Each row was made from one path, in order. Every step used is in the known rows, and no mark comes twice. Write each row's path.
Known rows:
L-D: -.10,-.22,-.08,.10,.05,-.23,-.40,-.12,.19,.07,.20,-.12,.27,-.10,.06,-.32,.34,-.23
Y-V-D-Q-P: -.21,-.06,.19,.14,.28,-.27,-.09,-.08,-.10,.14,-.11,.06,.13,.05,.04,-.35,.24,-.21
L-Y-V: -.25,-.17,-.02,.33,-.04,-.34,-.11,-.09,.14,.09,-.05,.04,.18,-.04,-.01,-.35,.21,-.33
D-V: -.21,-.18,-.02,-.03,.23,-.22,-.02,-.22,-.17,.01,.14,-.07,.15,-.04,.09,-.29,.33,.29
Y-V-D: -.23,-.10,.22,.10,.15,-.27,-.08,-.14,-.08,.22,-.18,.05,.15,-.13,-.03,-.39,.12,-.05
V-D-Q-P-L: -.35,-.07,.10,.30,.36,-.04,-.24,-.26,-.11,-.09,-.04,-.01,.24,.13,.18,-.17,.26,-.09
V-D-Q-Y: -.39,-.01,.19,.23,.33,-.01,-.33,-.41,-.14,-.20,-.03,.19,.30,-.08,.16,-.21,.18,-.14
D-Q-P-L: -.14,-.17,-.07,.28,.30,-.16,-.26,-.16,.02,-.14,.04,.05,.19,.45,.26,-.19,.46,-.32
Y-L: -.15,-.21,-.04,.17,-.21,.02,-.56,-.24,.13,-.24,-.03,.03,.35,.17,.02,-.18,.11,-.06
Q-P-V-D: -.20,-.19,-.10,.49,.06,-.29,-.36,-.14,-.12,.00,-.15,-.13,.25,.31,.07,-.14,.34,-.04
P-V-D-Q: -.39,-.01,.09,.36,.15,-.16,-.43,-.35,-.29,.07,-.15,.03,.18,.21,.20,-.30,.31,-.16
L-P-V: -.30,-.22,-.07,.32,-.24,-.31,-.33,-.22,-.04,.11,-.15,-.06,.34,.06,-.08,-.19,.46,-.09
L-Y-V-D-Q: -.38,-.08,.06,.34,.11,-.27,-.11,-.12,.04,.07,-.04,.05,.17,-.07,.04,-.34,.20,-.36
V-D-Q: -.39,-.01,.20,.19,.34,.00,-.28,-.35,-.13,-.03,.00,.07,.25,-.02,.14,-.20,.22,-.08
V-D-Q-P-L-Y: -.41,-.06,.07,.39,.32,-.06,-.23,-.25,-.08,-.10,-.02,.00,.24,.11,.18,-.17,.25,-.16
Q-P-L-Y-V-D: -.20,-.28,-.13,.48,.06,-.28,-.09,-.02,.07,-.03,-.15,-.11,.22,.23,.09,-.21,.26,-.12
L-Y-V-D-Q-P: -.35,-.10,.01,.40,.12,-.31,-.11,-.06,.06,.04,-.03,.02,.17,.01,.04,-.29,.24,-.38

Which path is each row?
-.33,-.19,-.06,.31,-.36,-.04,-.59,-.22,.00,-.18,-.13,-.05,.41,.11,-.07,-.15,.23,-.07 -> Y-L-P-V-D
-.11,-.13,-.01,.07,.22,-.27,-.45,-.13,.14,-.10,.23,.12,.23,-.04,.16,-.40,.41,-.53 -> L-D-Q-Y-V
-.39,-.01,.08,.38,.14,-.16,-.47,-.39,-.29,-.04,-.18,.12,.21,.17,.22,-.31,.28,-.20 -> P-V-D-Q-Y
-.13,-.14,-.05,.11,.21,-.21,-.50,-.19,.15,-.16,.27,.09,.28,-.04,.19,-.34,.41,-.48 -> L-D-Q-Y
-.25,-.08,.00,.26,.04,-.09,-.59,-.34,-.02,-.40,.00,.28,.33,.23,.18,-.23,.37,-.46 -> D-Q-Y-L-P-V
-.32,-.22,-.01,.34,.02,-.19,-.03,-.17,.04,.08,-.22,.00,.17,.05,.15,-.40,.13,-.15 -> P-L-Y-V-D
-.17,-.10,-.07,.34,.26,-.24,-.39,-.17,-.07,-.09,.04,.05,.17,.50,.23,-.19,.52,-.37 -> D-Q-P-V
-.39,-.01,.07,.39,.05,-.10,-.57,-.38,-.28,-.13,-.19,.13,.24,.22,.21,-.29,.24,-.22 -> P-V-D-Q-Y-L
-.17,-.15,-.07,.32,.28,-.24,-.18,-.08,.04,-.09,.03,.05,.15,.41,.23,-.25,.45,-.45 -> D-Q-P-L-Y-V
-.14,-.21,-.08,.16,-.09,-.11,-.57,-.28,.07,-.47,.08,.17,.40,-.09,.09,-.28,.15,-.17 -> Q-Y-L-D-V
-.13,-.22,-.04,.15,.14,-.20,-.26,-.16,.09,-.04,-.01,.06,.18,.12,.27,-.47,.31,-.36 -> P-L-D-Q-Y-V
-.42,-.13,.02,.34,-.09,-.24,-.34,-.25,-.13,.09,-.13,-.04,.34,.01,-.03,-.18,.45,-.13 -> L-P-V-D-Q
-.23,-.25,-.08,.21,-.35,-.03,-.52,-.18,.17,-.22,-.04,-.03,.44,.06,-.10,-.11,.23,-.07 -> Y-L-P
-.13,-.13,-.05,.25,.30,-.18,-.32,-.15,.04,-.13,.12,.06,.21,.39,.19,-.14,.48,-.32 -> D-Q-P
-.08,-.19,.09,.17,.02,-.31,-.26,-.27,.02,-.18,-.17,.31,.28,-.10,.03,-.37,.15,-.23 -> Q-Y-V
-.28,-.27,-.11,.38,-.03,-.14,-.13,-.24,.11,-.02,-.14,.00,.23,.13,.19,-.31,.19,-.13 -> P-L-Y
-.15,-.07,.12,.14,.28,-.21,-.32,-.29,-.03,-.21,.00,.34,.21,.14,.19,-.34,.34,-.46 -> D-Q-Y-V
-.23,-.08,.18,.16,.27,-.25,-.05,-.08,-.10,.14,-.15,.06,.11,.10,.09,-.38,.23,-.20 -> Y-V-D-Q-P-L
-.12,-.22,-.07,.22,-.15,-.08,-.66,-.30,.16,-.47,.02,.21,.43,-.06,.07,-.26,.12,-.26 -> Q-Y-L-D
-.14,-.16,-.17,.24,-.11,-.07,-.73,-.09,.13,-.25,.15,-.06,.29,.31,.13,-.24,.33,-.39 -> Y-L-D-Q-P-V
-.10,-.24,-.17,.46,.00,-.34,-.37,-.10,-.05,.00,-.12,-.11,.23,.42,.08,-.16,.41,-.11 -> Q-P-V
-.35,-.05,.12,.28,.36,-.06,-.28,-.26,-.11,-.08,.02,.01,.26,.09,.13,-.13,.26,-.09 -> V-D-Q-P
